Each row was made from one path, in order. Every step used is in the known rows, and no mark comes twice. Write each row's path.
In the rows, zero is written as 128.
Known rows:
vebol/nipit/voreg/dezo: [ 92 156 120 129  56 165 129 106  99 123 138 155 136 107 114 140 149  78
 152 131]
kenaz/dezo: [155 118 154 129 184 124 145 149 119 120 127 132 149 146 126 144 124 119
 152 130]
vapa/voreg: [135 122 110 139 160 123 110 113  90 108 100 152 148 114 122 160 153 125
 104 137]
nipit/dezo: [121 128 137 122 194 128 145 158 133 118 115 136 133 142 129 133 117 135
 152 134]
nipit/kenaz/dezo/vebol: [132 128 149 123 245 121 161 123 124 144 110 141 162 167 118 150 137 128
 168 125]
dezo/vebol/vapa/nipit/kenaz: [ 78 123  72 138 162 102 188 108 136 147 154 173 127 143 122 142 126 169
 151 116]
vapa/voreg/vebol/kenaz/dezo: [171 138 103 123 170 127 144 124  43 102 106 184 168 122 124 181 166 129
  88 149]
vapa/nipit/dezo/vebol: [ 71 113 127 131 176  89 189 138 168 129 143 177 136 144 130 175 121 151
 121 138]
dezo/vebol/nipit/kenaz: [ 77 162 149 123 158 133 166 100 156 160 123 154 144 141 114 159 119 111
 128 128]
vebol/nipit: [ 95 152 147 125  88 144 148 122 140 129 136 146 130 116 119 150 114  96
 122 133]
vapa/voreg/dezo/vebol/kenaz: [120 133  93 141 116 121 128 108  92 147 120 184 147 144 125 171 158 127
  73 143]
dezo/vebol/vapa: [107 138  99 140 158 115 159 129 142 162 149 135 117 149 123 118  99 181
 126 118]
voreg/vebol: [150 139 120 114 151 133 137 127 114 122 128 132 130 104 126 138 146 126
  99 133]
voreg/vebol/nipit: [121 161 137 111 116 145 153 122 127 121 138 148 133  92 118 161 133  98
  96 137]
vebol/vapa/nipit/voreg: [ 93 120  50 144  90 121 163 111  83 103 157 172 125 113 122 122 144 160
 177 118]
nipit/vebol/kenaz/dezo: [108 124 136 122 144 128 179 161 120 147 141 149 154 167 130 130 114 131
 129 142]
voreg/dezo/vebol/vapa/nipit: [ 88 113  72 142 108 109 168 127 155 153 184 169 115 134 127 145 131 149
 123 123]
kenaz/dezo/vebol/vapa/nipit/voreg: [104 121 100 146 176 104 191 125 105 130 151 169 149 153 120 150 128 168
 169 123]
nipit/dezo/vebol/vapa: [103 139 109 132 217 116 172 161 149 148 135 142 124 164 125 123  92 182
 146 125]
kenaz/dezo/vebol: [136 125 167 132 205 108 163 140 147 149 129 135 151 164 124 155 115 142
 127 131]
vapa/nipit/vebol/kenaz/dezo: [ 77 102 118 128 111 103 206 146 131 130 166 186 152 151 132 164 130 128
 124 145]

Write each row's path:
[131 128 111 129 252 124 168 129 113 144 122 144 149 166 118 131 124 151
 188 116] | nipit/kenaz/dezo/vebol/vapa
[137 127 124 139 209 114 173 149 130 150 146 136 141 166 123 135  99 168
 151 122] | kenaz/dezo/vebol/vapa
[ 94 112  38 144  79 129 149 116  88 108 170 178 121 110 123 124 157 140
 182 119] | vebol/vapa/nipit/voreg/dezo
[108 147 183 130 173 121 179 136 155 150 137 148 153 154 119 174 102 120
 119 135] | kenaz/dezo/vebol/nipit
[114 129 123 132 132 123 136 126 162 165 149 139 125 142 127 140 133 121
 106 130] | voreg/dezo/vebol
[141 122 110 147 234 109 161 140 106 134 123 154 154 157 118 157 119 167
 132 128] | kenaz/dezo/vebol/vapa/voreg
[151 135 125 125 116 128 159 141  76 128 135 158 151 164 132 142 126 136
 136 138] | vebol/kenaz/dezo
[111 134  85 148 180 111 147 116 117 144 123 155 133 140 119 144 119 178
 102 125] | dezo/vebol/vapa/voreg
[104 153 121 130  94 116 165 116 124 169 139 160 134 167 131 138 115 162
  89 134] | dezo/vebol/kenaz
[ 88 152 157 120 147 142 159 150 141 120 126 153 135 127 120 154 102 103
 143 138] | vebol/nipit/dezo
[139 115  53 146 145 136 114 129  86 116 136 159 128 114 121 134 146 137
 135 125] | vebol/vapa/voreg/dezo
[ 78 161 158 130 113 126 166 114 169 161 140 148 134 135 118 162 100 122
  95 133] | dezo/vebol/nipit
[115 144 151 118 177 150 160 123 112 121 118 153 159 134 115 161 131  81
 180 130] | vebol/nipit/kenaz/dezo
[ 99 151 129 124 165 115 175 147 128 155 125 163 139 177 130 144 106 162
 115 140] | nipit/dezo/vebol/kenaz
[ 94 153 130 118 132 152 146 105 121 127 121 152 142 119 115 149 133  85
 158 127] | vebol/nipit/kenaz
[136 155 145 104 195 152 165 122  99 114 122 157 158 108 114 168 149  81
 146 134] | voreg/vebol/nipit/kenaz/dezo
[134 124  62 146 160 128 124 125  76 109 121 154 130 120 121 131 132 158
 137 123] | vebol/vapa/voreg
[122 131  97 133  98 152 107 111  91 123 130 141 135 119 122 118 169 107
 165 126] | nipit/voreg/dezo
[111 112 111 142 185  93 197 141 140 137 163 164 141 158 125 158 110 167
 146 124] | kenaz/dezo/vebol/vapa/nipit
[129 150 121 124 153 140 133 106  90 102 106 172 151  83 113 187 156  99
  74 145] | vapa/voreg/vebol/nipit
[107 139 112 136 116 139 127 104 115 149 128 146 136 134 120 124 160 125
 141 126] | nipit/voreg/dezo/vebol
[ 79 122  82 144 130  95 183 123 153 148 168 165 120 139 125 145 111 180
 118 121] | dezo/vebol/vapa/nipit
[143 144 128 118 226 145 147 110  71  94  92 179 177 100 109 197 172  83
 120 143] | vapa/voreg/vebol/nipit/kenaz/dezo
[121 120 111 142 164 121 117 110 125 141 115 162 144 128 121 170 159 120
  85 138] | vapa/voreg/dezo/vebol
